Known rows, with every way that one mark hangs from another
rofa{beme{gipo{kuzuma}}}: [-13  34 -14 -14  13   8  22 -11   7   9   5 -21   2   9   1  -5   5  -3
  -6 -10  -4 -12 -20   4 -34  13]
beme{bizu dalar rofa}: [-22  20 -40  30  29  21 -12  11   7  33 -25 -25   6   3   3  -6   7 -10
  -2   1  -7 -26   1  16 -30   9]
bizu{rofa{gipo{kuzuma}}}: [-17  23 -25 -24  22  13  27  -9  -3   9  -4 -15  15  14 -18  -6  19 -16
   4   8 -25  -3   3   8 -31  14]
kuzuma{rofa}: [ -8   3 -16   7   9  14   8  -9  12  15   1 -19  -1   6 -15 -12  20   1
  -3   0  -6  -4  11  -8 -25  -4]
gipo{kuzuma}: [ -9  12 -19 -12  11   2  12  -5   8  -3  -4 -22  18  10  -8 -12  18  -1
  -8  -2  -2  -3  -4  -1 -25  10]
gipo{kuzuma rofa{beme}}: [ -3  25 -20 -16  20  -3  19  -7   0  -3 -14 -20   9  -4  -2  -9   3   0
 -12  -8   3  -5 -11  -1 -28   6]
dalar{rofa}: [ -6   8 -15   6   9   7  11  -7  13  10  -3 -25   8   4  -8  -4  14   0
  -4  -3  -3  -9  -4 -17 -35  13]
dalar{rofa{beme gipo{kuzuma}}}: [  0  31 -18 -19  17   8  33 -12   3  12   5 -24   5   9 -21   0   4  -9
  -6  -8 -13 -15 -18  -2 -41  25]
kuzuma{gipo{dalar} rofa}: [  4  13 -23  -3  11  16   6 -10  12  15   0  -9  -2   9  -8  -8   8  -2
   6  -3   2   9  13  -3 -15   1]
dalar{rofa{beme{bizu gipo}}}: [-15  41 -17  19  15  12  12   0  15  31  10 -22 -13   5   6   5  -1  -5
  -6 -13 -11 -27 -12  -6 -56  13]
rofa{beme{bizu dalar gipo kuzuma}}: [-15  36 -19  10  23   7   1   3   9  40  -5 -21 -13  11  19 -14  -7   5
  -6 -10 -11 -30 -18  24 -45  10]
bizu{beme gipo{dalar rofa}}: [-16  15 -21  -6  31  -5   5  -9   1   2 -46  -6  12  -9  26  -6 -16 -12
   3   7   2 -16   5  -1 -22  -2]
beme{bizu dalar gipo{rofa} kuzuma}: [-14  24 -25   9  35   6  -7   5   8  36 -19 -18  -1  12  18 -20  -5  -6
  -2  -6  -9 -22 -12  24 -43   0]
gipo{beme{bizu}}: [-21  18 -27  21  16  -5 -11   9   7  14  -4 -17   0   3   9  -1  19  -2
  -8  -4 -13 -12   3   0 -35  -2]
beme{bizu rofa{gipo}}: [-21  19 -36  24  29  21  -3   7   8  35   3 -12  -7   9  -9  -1   1 -28
   3   2 -20 -24   9  13 -32  15]
kuzuma{beme{bizu dalar gipo} rofa}: [-20  28 -20  25  30  19 -13   9  14  37 -10 -23   3  10  -6 -18  18   5
   0  -7  -8 -13   1  14 -41  -8]
gipo{beme}: [-15   6 -20   5  10  -3  -4  -4   4   4 -10 -21   6   0   4  -4  19   1
  -6  -2  -9  -1  -3  -4 -23   1]
kuzuma{beme{bizu gipo}}: [-22  24 -16  22  20   7 -15  11  15  23   7 -16   4   9   4 -11   8   0
  -2 -10  -2  -9   2   5 -41   2]
beme{dalar}: [-11   4 -26  -1  21   8  -3   1   9  17 -24 -25  13   0   0 -13   7   7
  -9   4  -2 -12  -9   6 -21  12]
bizu{gipo{beme} rofa}: [-37  12 -15  -4  16   3   5 -11  -3   8 -12 -15  15  -4  14   1  33  -9
   4  14 -25 -10   3   3 -29  -9]
gipo{dalar kuzuma{beme{rofa}}}: [ -8  26 -27   1  18  11  -2  -4   0  -4 -26 -24  15  11 -11 -12   9  -8
   4 -12   8   0   5   3 -21   8]
rofa{gipo}: [-11   3 -21  -8  20   8   9  -4   8  21   3 -12   3   6 -11  -9   0 -11
  -3   4 -16 -10  -1   5 -22  18]
dalar{rofa{beme{bizu} gipo}}: [ -8  32 -23  10  22   9  17   2  10  34  12 -18 -11   4  -9   6  -6  -9
  -8  -7 -19 -27  -6  -2 -49  23]
gipo{dalar kuzuma{beme{bizu}} rofa}: [ -4  34 -32  -4  32 -10  -6  10   2  -3 -23 -15  15   7  -3 -13   1  -1
 -10 -13  11  -1   8   4 -36  -1]
gipo{kuzuma{beme}}: [ -9  16 -13  -7  11   0   3   0   5  -8  -5 -25  26   8 -14 -18  19   8
  -7  -7   5   5  -1  -1 -26   7]
beme{dalar gipo}: [-18  13 -22  -1  25  15  -2  -4  12  26 -18 -23   9   7   6 -12   4  -4
  -2   2  -8 -15 -19  12 -27  12]
rofa{beme{bizu dalar kuzuma} gipo}: [ -9  29 -25   1  29   5   5   7   3  42  -3 -19 -12   8   2 -14 -12   1
  -8  -5 -21 -29  -9  31 -37  19]
dalar{rofa{beme{gipo}}}: [-10  28  -9   3  11  12  20 -14  12  21   4 -24  -8   3   3   2   0  -2
  -3 -12  -7 -19 -20 -10 -45  16]

Rows
[-28  25 -26   9  29   1  -2   7   7  32  -9 -20   6  -9  17  -4   3   3
 -12   7  -9 -35 -12  20 -34   9] => rofa{beme{bizu{gipo} dalar}}
[ -7  10 -17   1  30  17  -1   0   6  28 -15 -22   9   5 -27 -21  13   4
   0   0 -15  -3   1  15 -23   4] => kuzuma{beme{dalar} rofa{gipo}}
[  3  12 -29 -12  24   2  -1  -5   6   8 -17  -5   7  -2   7  -6  -8  -9
   1  -2   9  10   1  -1 -13   5] => kuzuma{gipo{dalar rofa}}
[ -7  35 -36  -2  29   1   5   5   7  30  -1  -9 -20   6   3   3 -23 -10
  -7  -6 -12 -23   3  10 -34  22] => rofa{beme{bizu} gipo{dalar}}
[ -4  18 -11   7  14  11  14  -8   5  12 -41 -29  13   7  11 -18  -3   9
   2  -6  -7 -16  -6  -1 -39  10] => bizu{beme{dalar{rofa} kuzuma}}
[-13  18 -30 -14  32  -5   1  -2  -5  -1 -42 -26  26  -2   3 -10  23  -1
  -8  -3  -7  -1 -21  12 -26  -3] => gipo{beme{dalar} kuzuma rofa}
[-21  21 -16  -6  25  16  18 -10   4   8 -36 -21  29   3   1 -17  22   0
   2  10  -9 -17  -2  12 -29  -6] => bizu{beme{dalar} gipo{kuzuma{rofa}}}
[ -4  12  -4  11   5  12  14 -11   8   9 -20 -17  -3  12   1 -24   6   7
   6  -5  -8  -7  18  -5 -30  -9] => bizu{beme{kuzuma{rofa}}}
[-28  31 -28  35  33  24 -20  13   9  36 -22 -25   8   5   4 -11   7 -10
   5  -8  -5 -21  -5  20 -38   4] => kuzuma{beme{bizu dalar gipo rofa}}
[-30  11  -7  -7  10  -1   9 -14  -6  10  -7 -15   9   5  17 -11  31  -5
   8  10 -27  -9   5  11 -30 -11] => bizu{gipo{beme{kuzuma}} rofa}
[ -1  23 -26 -18  23   2  13  -8   3  22  -8 -12 -15   4   0   0 -21  -7
  -5  -4 -10 -14  -5   6 -21  24] => rofa{beme gipo{dalar}}
[ -4   8  -7  10   7  17  -2  -3  14  11   7 -15  13   2 -19 -17  23   9
   4  -5   4  17  13  -4 -18  -7] => kuzuma{beme gipo rofa}
[-19   2  -9  -8  20 -11   0 -11  -3   8 -13 -12   9   1  17 -14  18  -6
   0   2 -15  -8  -5  11 -23 -14] => bizu{gipo{beme{kuzuma} rofa}}
[ -3  14 -28  -4  21  16   6 -12  -1  26 -12 -13 -14  20  -5 -13 -14 -24
  11  -5 -17 -17   7  17 -20  17] => beme{kuzuma rofa{gipo{dalar}}}
[-22  24 -25  -4  33  19  15  -4  -4  21 -46 -16  14  -1   4  -8  -2  -8
   9  13 -26 -15   2  13 -30  13] => bizu{beme{dalar} rofa{gipo}}
[ -8  33 -16   5  18  14  13 -13  11  11 -31 -18  -3   9  15   1 -16 -10
  10 -11  -1 -15  -4 -14 -42  13] => bizu{beme{gipo{dalar{rofa}}}}
[-19  26 -24  -3  21  10  13  -6  -2  19 -29 -26   6  -8   5  -4   8   8
  -4   6 -12 -15  -7   6 -29   9] => bizu{rofa{beme{dalar}}}
[-17  14 -25  20  11  18  -6  -4   2  13  -9 -17   8  -2   4   1  22 -15
  10  -2  -8   5  -1   5 -15   1] => kuzuma{gipo{beme{rofa}}}
[-24  29 -31 -20  33   9  16  -7 -10  12 -29 -22  21  10 -10  -5  28 -12
   3   7 -34  -4 -12  21 -30   8] => bizu{rofa{gipo{beme{dalar} kuzuma}}}
[-25  28 -27  11  22   2  -4   5  -4  23 -26 -23   4   9  16 -10  25   4
   1   1 -26 -14   3  19 -42  -8] => gipo{beme{bizu{rofa} dalar kuzuma}}
[ -8  28 -38   8  29  -6 -13   8   3  12 -16  -4   1  -3  18   3   1 -11
   0  -7   0   5   4   6 -26  -6] => kuzuma{gipo{beme{bizu} dalar rofa}}
[-15  28 -20  -2  18  -8   4  -2   5  25   3  -9 -14   8  23  -8 -11   0
  -6  -4  -6 -30   5  16 -35   6] => rofa{beme{bizu{gipo{dalar}} kuzuma}}
[-11  21 -27  15  36   5 -20  18   8  22 -21 -14  24  -8   4 -15   6   5
  -5  -3   7   3  -4  15 -26  -2] => kuzuma{beme{bizu dalar} gipo{rofa}}
[ -9  21 -23   5  16  20   1 -14   5  24 -13 -18 -15  23  10 -13 -10 -20
  14 -10  -7 -16   1  11 -27   8] => beme{gipo{dalar} kuzuma rofa}
[ -7  16 -26 -10  30   3   1  -9   7  15 -22 -11  -6   6  12  -7 -14 -15
   1  -6   1  -8  -5   0 -26   4] => beme{gipo{dalar rofa}}
[-10  39 -31   6  24  11  13   3   8  23 -12 -26   4   7 -10 -11  18   9
 -13  -6  -7 -20  -5  14 -40   1] => gipo{kuzuma{rofa{beme{bizu dalar}}}}
[-19  47 -29   0  29  10   8   5   8  26  -8 -25   3   8   8  -6   4  -1
 -11  -9  -7 -26 -25  21 -46  13] => rofa{beme{bizu dalar gipo{kuzuma}}}
[-36  24 -24 -18  27   5  10 -10  -9   4 -32 -23  34   1   9  -5  42  -7
   1  14 -24 -10 -11  18 -30  -6] => bizu{gipo{beme{dalar} kuzuma} rofa}
[-22  20 -34  20  27  -1 -16  13   5  21 -23 -24   7   0  11  -4  18   4
 -10  -1 -13 -16  -8  12 -34   1] => gipo{beme{bizu dalar}}
[-13  27 -17 -18  25  13  21 -10  -7  33 -17 -21  -4   7  -1 -14  -2   0
   2   3 -29 -18  -8  23 -30  16] => bizu{rofa{beme{dalar kuzuma} gipo}}
[-24  26 -23  14  28  10   2   1  10  38  -6 -19  -1  -5   5  -7  14   4
  -9   7 -13 -32  -1  18 -36  -4] => kuzuma{rofa{beme{bizu{gipo} dalar}}}
[-16   9 -35   6  33  26   2  -2   2  34 -25 -22   7   4 -10  -8   0 -19
   5   6 -20 -21  -8  21 -18  19] => beme{dalar rofa{gipo}}
[ -5  42 -26  -4  23   8  27   0   7  22  13 -19  -1  11 -17   4   4 -11
  -9 -11 -18 -23 -12   3 -52  23] => dalar{rofa{beme{bizu} gipo{kuzuma}}}
[-25  15 -25 -19  36  -6   3  -6  -6   4 -37 -23  33  -6  10  -9  27  -8
  -5   7 -12  -9 -22  19 -24  -7] => bizu{gipo{beme{dalar} kuzuma rofa}}
[-11  25 -32   8  28  21   6  -7  -1  18 -40 -11  -5   5   4  -3 -23 -26
  16   1 -12 -18  11   8 -21  17] => bizu{beme{rofa{gipo{dalar}}}}
[-19   5 -11   0  20   6   1 -13   1  24 -16 -22   8   7   6 -19  33   4
   2   4 -25 -13  -4  22 -25 -17] => bizu{gipo{beme{dalar kuzuma{rofa}}}}
[ -7  12 -14   7  19   8  -3   1   8  12 -25 -35  23  -1 -11 -14  14  14
  -6  -8   2  -5 -11  -5 -34  11] => kuzuma{beme{dalar{rofa}}}
